Each row was made from one path, in order. Every step used is in the known rows, and no mark comes twice. Write each row's path.
Known rows
mimar, toti, tuda: 14  -2  9  25  0  8  -3  11  -10  -6  -14  -29  -2  -9  -1  15  15  3  -3  3  -13  0  12  -31
mimar, fenid: -9  0  12  4  -7  -10  0  4  14  -3  -12  -1  -2  10  -10  -5  -8  0  -12  4  3  3  -10  -9
mimar, toti: 13  -7  1  21  11  -6  -7  14  -7  -9  -7  -15  -1  1  4  9  8  8  -7  8  -1  10  5  -19
depet, tuda, toti, mimar, fenid, fako: -7  19  8  35  -9  -5  15  17  23  1  12  13  5  19  -13  6  1  14  -7  -1  -1  7  15  -43
nifu, fenid, tuda, depet: -18  -9  23  10  -13  -1  -13  -12  -2  4  -1  -5  4  12  -6  1  3  -19  -12  7  -2  5  -15  6
nifu, fenid, nebig: -16  -8  5  10  -6  -4  4  10  20  8  -5  18  11  18  2  -3  1  7  -2  8  12  19  4  4
fenid, fako: -3  23  14  -8  16  -1  7  -5  -5  -7  8  9  -2  2  1  -15  -2  11  -7  3  3  10  1  -11
nebig, toti, mimar, fenid, tuda, depet: -25  -36  26  25  -16  1  10  4  9  -8  -13  -15  3  20  0  33  -6  -10  -7  2  -13  -26  0  -22
toti, mimar, fenid: -12  -11  0  20  -13  -8  16  -1  19  -6  -16  10  -4  9  -6  3  -12  -13  4  -3  9  -9  0  -10
mimar, toti, nebig, fenid, nifu: -13  6  14  37  17  7  -12  19  2  9  4  8  22  24  25  12  15  20  -19  -2  -3  -4  12  -15
nebig, toti, mimar, fenid, tuda: -22  -41  10  7  -2  2  10  18  16  6  -14  -1  4  25  0  25  -4  -9  4  -4  -23  -21  3  -25
nebig, fenid, fako: -6  21  11  -7  18  -2  8  1  -11  -5  17  14  9  19  8  -4  -6  14  -10  -1  9  1  -4  0
tuda, fenid: -14  -3  11  4  -11  -7  -22  4  7  7  8  15  1  3  -10  2  -12  -7  -15  -1  20  5  -9  8
fenid, tuda: -8  -11  11  -14  2  5  -4  7  -3  14  3  -1  9  3  -1  3  -1  -11  1  -3  -24  -1  -3  -9
fenid, nebig, toti: -12  -22  6  5  3  7  11  29  12  1  -2  0  14  16  12  25  2  29  -1  6  -5  -4  17  -11
nebig, toti, tuda, depet: -4  -8  22  25  -18  18  1  -5  -10  -15  -5  -35  -3  -2  1  34  10  10  -7  4  -9  -26  9  -14
toti, mimar, fenid, tuda, depet: -23  -16  28  24  -26  -4  14  -9  8  -4  -13  -8  4  8  -7  12  -16  -24  -6  1  -4  -15  -6  -17
nebig, toti: -2  -19  -1  2  8  6  -3  13  1  -3  0  -7  -1  13  6  19  8  14  -1  2  -8  -12  6  -5
tuda, fenid, nifu: -32  11  29  7  0  -4  -26  -4  8  4  15  24  3  9  -7  -16  -8  -6  -29  0  28  8  -11  19
nebig, fenid, tuda, toti: -8  -23  8  15  4  6  -19  28  -4  20  19  3  21  33  -2  27  6  -2  -14  -4  -13  -10  -1  2
fenid, nifu: -19  13  17  2  13  5  -4  -8  0  -1  7  8  3  7  3  -18  5  3  -13  0  7  3  -2  12
tuda, toti, nebig, fenid: -4  -10  -6  45  -6  8  -16  30  13  24  13  13  20  27  10  33  12  15  -9  -7  -3  -15  15  -9
depet, tuda, toti, mimar, fenid, nifu: -24  9  10  45  -14  1  3  12  28  6  10  14  10  24  -10  4  8  6  -13  -2  3  1  10  -19

Write each row's path
-2  -9  -3  46  -8  9  -15  25  19  21  6  8  10  9  4  21  17  12  -6  -3  -9  -6  20  -21 => tuda, toti, nebig
-4  -17  8  19  6  8  -11  34  -2  24  -2  -2  28  20  21  33  10  7  -5  -5  -34  -7  11  -37 => mimar, toti, nebig, fenid, tuda
-20  -3  22  17  -20  12  -4  6  -2  19  6  -2  27  14  16  31  -1  -2  -8  -7  -23  -22  2  -16 => toti, nebig, fenid, tuda, depet
-23  -5  19  7  -18  -6  -9  21  18  10  6  23  15  7  -3  8  -19  6  -16  4  24  12  3  -1 => tuda, fenid, nebig
-10  24  9  6  10  6  7  9  2  12  12  22  17  17  18  5  0  21  -5  -8  -7  -6  11  -20 => toti, nebig, fenid, fako
-9  16  5  -5  -27  -4  -18  10  12  14  17  10  11  -2  -11  9  -9  4  -8  -4  2  11  -1  -14 => depet, tuda, fenid
-33  -3  33  12  -1  16  -24  6  4  3  10  3  2  11  -5  9  5  5  -24  -3  8  -11  1  1 => nebig, toti, tuda, fenid, nifu
-21  20  4  38  -8  18  -16  27  17  31  29  18  33  30  12  21  21  28  -15  -10  -14  -6  20  -18 => depet, tuda, toti, nebig, fenid, nifu
-22  11  16  1  15  4  -3  -4  -5  0  14  13  15  24  9  -8  2  6  -17  -4  13  -6  -7  23 => nebig, fenid, nifu
1  17  10  28  20  1  0  23  -4  4  5  9  17  18  22  14  8  28  -12  0  -7  4  16  -39 => mimar, toti, nebig, fenid, fako
8  -5  -2  36  2  2  -7  23  7  9  -11  -6  8  -1  15  18  14  14  -1  1  -16  4  20  -39 => mimar, toti, nebig
-27  14  13  14  7  12  -4  5  8  17  11  23  22  23  20  2  7  14  -11  -11  0  -11  7  3 => toti, nebig, fenid, nifu
-18  9  37  31  1  3  -28  7  -3  -2  2  -4  2  1  -7  -1  7  -3  -31  3  15  9  0  -13 => mimar, toti, tuda, fenid, nifu
0  -14  4  7  -2  18  2  9  -3  -1  -5  -20  -1  3  2  26  14  9  3  -4  -20  -20  15  -18 => nebig, toti, tuda
-14  -30  -1  21  -4  -4  13  12  19  -8  -15  1  -4  23  0  22  -3  2  2  -1  0  -21  7  -15 => nebig, toti, mimar, fenid
-21  -40  -9  27  -3  3  18  20  27  1  -9  22  9  30  12  25  5  10  13  3  8  -5  21  -2 => nifu, fenid, nebig, toti, mimar
-13  -16  16  10  -14  10  -21  14  4  5  3  -6  0  4  -10  27  1  2  -13  -4  0  -15  5  -10 => nebig, toti, tuda, fenid
12  4  24  44  -15  6  -2  -4  -17  -20  -13  -42  -4  -13  -1  21  11  2  -13  10  -2  -4  8  -28 => mimar, toti, tuda, depet
-1  11  22  22  -25  11  5  -17  -12  -12  -6  -28  -3  -15  -6  13  3  -6  -6  2  0  -13  3  -10 => toti, tuda, depet
-18  12  13  -2  -31  -1  -4  26  23  18  14  19  25  3  -4  14  -16  18  -7  0  4  18  11  -21 => depet, tuda, fenid, nebig
